What can hang from each mark
k705: k230 k703
k65: k397 k648
k944: k634
k523: k339 k648
k397: k65 k230
k589: k634 k648
k623: k241 k703
k648: k523 k589
k634: k589 k944
k230: k397 k705 k944
k339: k523
k703: k623 k705
k241: k623

(in the rows, 128 means zero)
Known rows, with every way that one mark hangs from another
k589(k634): [ 41 118 133 101 139 132 129 110  92 130 113 154 145 135 105 130 111 143
 121 138 122 114 148 154 118 127 148 107 106  72 162 178 130 139  92]
k705(k230(k397(k65) k944(k634)) k703(k623)): [138  84 117 152 109 171 139 109  65 121 112 186 162 123  73 129 116  82
 116 134 116 128 141 137 137 127 117 175 140 111 119 158 126  86  83]
k944(k634(k589(k648(k523)))): [ 34 128 163  86 127 124  95 133 114 156 124 169 119 149  82 102  99 118
  93 150 161  83 129 145 117  97 132 158  73  74 130 167 104 114 137]
k944(k634(k589(k648))): [ 27 124 142  88 131 103 109 128  94 137 121 171 122 143  94 101 112 119
  74 146 136  78 138 150 110  94 114 150  95  81 138 154 115 106 113]
k523(k339 k648): [ 64 140 138 118 129 138 126 150 119 114 118 161 153 129  86 146 100 107
 115 131 145 104 161 151 123 141 179  82 128  82 161 198 108 161 130]
k230(k944): [ 80 108 105 115 150 138 162 141 100 106 111 165 139 135  69 120 115 121
 124 124 132 118 154 126 142 124 156 115 126 106 158 182 112 109  99]
k230(k397 k705 k944(k634(k589))): [ 48  93  73 137 133 129 141 139  91 113 140 164 123 114  52 121 104  84
 107 147 152 109 143 128 145 124 147 141 136  95 121 174 110  68  90]
k703(k623): [ 85 120 145 112 134 134 146 123  93 117 114 159 154 142  98 113 120 107
 125 106 105 115 141 142 103 108 168 113 129 111 163 185 130 137 119]
k65(k397(k230) k648(k523 k589(k634(k944)))): [ 62 100 167  89 157 151 140 152 133 132 163 186 162 162  80  64  73 138
 111 166 152 129 125 150  93 144 119 126  99  51 160 157 116 166 134]
k648(k523(k339) k589): [ 60 128 163 105 142 153 128 142 154 139  95 202 162 160  68 114  76 105
 144 127 155 101 156 150 118 120 193 111 114  60 149 189  94 139 153]
k623(k241 k703(k705(k230(k397 k944)))): [114  74  77 160 132 193 165 141  86  46 116 141 115 113  64 105 131 115
 144  93 141 142 161 138 125 137 180 164 162 129 166 155  98  85  65]
k241(k623(k703(k705(k230(k397(k65)))))): [125  65 109 125 113 194 132 140  90  75 107 165 150 131 101 112 134 100
 146  90  82 119 121 126 131 147 153 179 170 105 129 141 112 138  78]
k703(k623 k705): [ 84 117 157 106 124 138 141 130 107 104 100 154 139 141 112  91 133  83
 124  90 103 124 137 145  87  91 173 110 131 120 164 187 134 138 111]
k634(k589(k648)): [ 33 115 136  82 142 116 119 140 107 120 115 169 117 137  95  94 128 128
  89 137 126  91 141 145 107 102 119 143 105 100 156 163 113 125 104]
k241(k623): [ 88 103 124 105 138 156 149 146 105  94 112 173 159 150 100 124 114 136
 138 106 107 101 128 123 129 127 175 125 121  91 141 175 110 144 119]
k623(k241): [ 76 101 112 122 133 150 140 120 104  98 108 157 128 135  94 123 121 141
 131 108 137 117 159 150 121 119 184 127 122 103 164 173 105 115 104]
k65(k397(k230(k705 k944)) k648(k523(k339))): [110 106 147 130 152 175 161 166 140 113 164 190 119 112  71 104  62  95
 130 158 152 136 104 102 149 152 185 133 144  48 151 172  61 114 117]
k589(k648): [ 57 132 135  97 131 125 132 124 112 110 113 154 122 147 102 109 114 136
 111 133 124 101 143 140 120 115 141 138 105  92 161 170 112 121 102]
k65(k397(k230) k648): [102  82 149 105 152 147 144 140 110 108 149 170 134 139 106  94  91 140
 116 135 123 122 111 127 116 134 134 133 144  73 160 139 107 147 115]
k230(k397 k705(k703(k623)) k944): [105  90 107 163 130 167 163 137 102  74 139 168 135 108  73 121 114  88
 130 131 136 141 139 113 128 119 170 138 150 137 155 187 120  78  75]
k705(k230(k397 k944(k634)) k703): [110  82 109 158 134 186 151 127  77  97 112 177 151 130  55 139  96 128
 125 144 155 111 156 128 151 128 139 153 129  93 118 154 115  82  92]
k230(k397(k65)): [ 84  78  96 110 111 139 115 113 108 131 113 157 141 138  89 126 119 103
 131 126 114 122 141 144 141 145 138 141 141 101 142 163 131 125  94]
k241(k623(k703(k705(k230(k397 k944(k634)))))): [117  88  97 151 130 185 164 151  71  57 124 157 149 130  68 110 107 101
 134 102 120 107 128 118 134 133 165 171 154  99 120 154 103  93  89]
k397(k65(k648(k589))): [ 96  95 131  86 131 126 121 128 113 121  97 191 147 175  87  98 112 109
 123 122 109 119 138 140 115 123 125 148 135  77 143 161 115 131 111]
k623(k241 k703(k705)): [ 76  95 131 131 131 159 133 127 100  71 117 140 112 128  98  99 130 123
 126  83 134 124 152 143  97 105 186 132 145 126 186 160 116 100  86]
k339(k523(k648(k589))): [ 80 142 125 108 124 108 155 136 120 114  96 154 187 172  73 110  91 139
 136 132 149 110 163 147 110 139 146  85 124  82 163 199 121 175 153]
k648(k523(k339) k589(k634)): [ 36 138 164 100 143 143 118 125 141 151 103 193 165 151  81 120  70 117
 137 150 155 106 153 166 109 127 177 108  98  37 155 191 104 146 136]
k397(k65(k648(k523(k339) k589(k634))) k230): [ 81 120 153  79 127 143  92 116 130 176 123 212 160 148  90 108  71  98
 125 169 124 134 109 162 124 144 133 140 120  11 152 153  90 160 130]
k230(k397 k705(k703(k623(k241))) k944(k634)): [106  98  95 183 108 164 156 115  87  75 141 162 128 104  71 123 102  86
 120 126 157 137 145 132 117 114 184 160 138 126 149 181 113  39  74]
k230(k397 k705(k703(k623(k241))) k944(k634(k589))): [ 78  82  96 166 118 154 140 132  84  88 148 176 119  94  64 109 116  77
 101 133 158 126 142 133 108 100 162 169 137 133 142 173 111  47  78]

Rows
[ 23 144 162  83 126 142 121 139 114 138 148 145 130 151  93  98 108 140
 105 167 150 115 142 149 116 132 140 121  63  76 158 194 122 140 108] : k589(k634(k944) k648(k523))
[ 31 124 152  88 144 142 132 142 125 139 123 176 173 168  71  96  97 132
 125 149 157 118 162 161 104 130 148 102  81  70 156 197 131 151 128] : k648(k523 k589(k634(k944)))
[113  73 115 141 130 202 151 155  94  51 117 153 153 134  92 110 124 126
 153  82 104 113 130 122 120 137 178 161 163 110 136 150 109 137  92] : k241(k623(k703(k705(k230(k397)))))
[ 20 128 174  72 129 148 115 184 132 143 143 178 124 137  72  80 117 101
  89 161 154  97 146 145 113 120 150 124  88  86 143 186  98 144 141] : k634(k589(k648(k523(k339))) k944)
[124 104 103 162 141 172 167 122 100  79 138 187 137  87  90 116 115 102
 124 126 123 156 129 131 125 114 174 142 147 121 181 167  93  74  76] : k397(k230(k705(k703(k623(k241))) k944))
[111 108 111 146 118 160 163 124  77  98  99 155 146 135  71 102 120  70
 128 106 120 125 141 146 111 112 163 147 139 108 125 181 121 100 101] : k703(k623 k705(k230(k397 k944(k634))))
[116  94 143 124 144 194 158 156  87  58 106 168 152 139 104 109 130 135
 145  78  91 109 128 122 115 123 179 148 152 101 142 155 103 139  97] : k241(k623(k703(k705(k230))))
[110 111 160 120 133 166 158 131  92 101  81 164 150 141 109 102 141 103
 138  85  90 127 145 150  95 103 179 127 135 108 149 182 123 147 109] : k703(k623 k705(k230))
[ 97  85  94 143 120 163 150 135  75  92 106 162 127 116  69  85 137  69
 112 103 131 126 151 164  93 108 161 173 137 122 132 169 106  91  96] : k703(k623(k241) k705(k230(k397 k944(k634(k589)))))
[116  88 118  90 125 141 114 112  95 137 126 179 140 143 104 113 117 116
 118 136  93 134 107 132 143 136 122 143 144  71 153 136 106 142 108] : k397(k65(k648) k230)
[ 27 140 177  87 123 127  95 140 120 165 121 183 120 138  82 106  84  98
  89 162 164  74 131 149 119 100 154 144  84  51 128 170  90 117 144] : k944(k634(k589(k648(k523(k339)))))
[ 81  90 135 132 132 184 118 148 104 121 125 186 122 133  48 107  98 122
 102 170 179  97 136 130 142 111 112 194  90  91 108 150  94  89 110] : k705(k230(k397 k944(k634(k589(k648(k523))))) k703)
[ 86  67  89 112 119 149 122 132  83 131  91 181 131 122  72 100 135  63
 103 129 118 116 143 151 138 124 110 170 144  93 106 151 114 102  87] : k703(k705(k230(k397(k65) k944(k634(k589)))))
[103 116 124 169 123 160 162 117  80  84 130 176 128 105  81 122 108  94
 111 123 146 135 146 129 117 102 184 150 126 118 155 186 106  41  77] : k230(k705(k703(k623(k241))) k944(k634))
[102  98 150 139 124 168 139 120  99  86 116 171 138 129 102 117 122 129
 122 102 129 128 150 144  90  98 177 134 123 134 175 173 123 104 100] : k705(k703(k623(k241)))
[104  68 129 145 133 203 139 130  99  92 104 173 155 136  83 136 113 153
 146 127 139 115 157 135 132 130 154 140 137 103 131 154 117 127 101] : k705(k230(k397) k703)
[148  58 103 128 135 186 145 144 106  89  99 209 148 157  51 105 113 115
 135 140 129 133 146 125 140 139 106 184 153  98 123 147 105 103  85] : k705(k230(k397(k65(k648(k589))) k944) k703)
[ 13 155 176  80 119 147 115 148 123 150 143 159 131 136  91 101  95 120
 100 176 153 108 145 157 114 141 157 113  73  58 158 197 105 142 114] : k589(k634(k944) k648(k523(k339)))
[ 51 153 130 101 128 100 146 117 109 130 105 146 186 163  85 119  88 148
 127 154 147 116 161 163 101 147 128  81 105  60 167 200 131 184 134] : k339(k523(k648(k589(k634))))
[114  96 106 147 150 187 170 142  80  50 104 156 116 117  76 102 136 121
 133  87 130 136 160 137 124 124 177 156 152 124 173 161  92  89  69] : k623(k241 k703(k705(k230(k944))))
[ 40 116 157  83 139 136 107 149 127 138 119 170 113 149  84  94 112 128
 107 144 148  96 134 138 122 106 138 150  84  92 147 172 101 137 130] : k634(k589(k648(k523)))
[ 99 103 143 154 121 170 150 121 103  76 123 172 129 115 106 123 122 115
 131 101 129 140 144 136 102 101 198 135 136 127 172 183 111  84  82] : k230(k705(k703(k623(k241))))
[ 93 108 138 121 115 149 144 119 106  87  99 148 125 130 112  89 139  92
 127  77 112 136 144 159  76  96 196 128 130 130 175 189 121 121 104] : k703(k623(k241) k705)
[118  76  69 129 130 168 146 126  87 113 100 173 147 128  65 133 124 106
 140 132 111 133 154 137 165 162 133 160 149  97 127 164 103 113  81] : k705(k230(k397(k65) k944))
[ 19 113 137  75 140 123 127 168 101 119 136 164 126 139  82  76 143 123
  76 144 129  99 151 145 104 112 114 128 100 116 151 169 124 132 109] : k634(k589(k648) k944)
[152  70 117 132  90 184 131 118  85  84 101 147 113 142 102  89 147  84
 144  85  89 155 128 157  96 131 175 187 159 117 139 162 105 129  83] : k703(k623(k241) k705(k230(k397(k65(k648)))))
[ 18 143 122 103 137 114 137 151 116 113 130 160 182 157  76 112 110 126
  96 151 149 119 177 173  94 142 125  83  97  85 171 202 146 170 117] : k523(k648(k589(k634(k944))))
[131 100 144 143 153 184 174 142  77  89 104 191 160 124  81 119 124 123
 132 115 117 130 151 127 122 113 146 141 134 122 151 175 113 112  93] : k705(k230(k944) k703(k623))
[ 83  82 104 119 140 142 113 121  88 142 135 217 138  91  86 123 114  79
  81 170 125 125 115 123 157 111  92 154 139  82 134 134 106  70  78] : k397(k65 k230(k705(k703) k944(k634(k589))))
[ 88  81  91 155 135 175 155 145 112  75 132 168 123 114  64 131 107 110
 133 139 153 129 145 106 150 128 165 133 147 121 148 177 113  69  71] : k230(k397 k705(k703) k944)
[ 28 114 159  73 135 142 115 174 123 135 140 164 123 151  74  76 128 121
  92 151 153 101 145 135 112 115 131 132  79 106 143 179 113 139 130] : k634(k589(k648(k523)) k944)
[115 104 154  89 117 165  98 126 124 165 130 192 141 137  90 119  90  93
 132 150 121 131 101 131 151 146 161 137 135  41 146 150  81 153 138] : k397(k65(k648(k523(k339))) k230)
[139  69  81 122 126 170 148 139  77 103 115 166 128 145  61 120 125 109
 142 134 109 140 137 124 162 163 131 172 154  88 121 158  93 115  82] : k705(k230(k397(k65(k648)) k944))
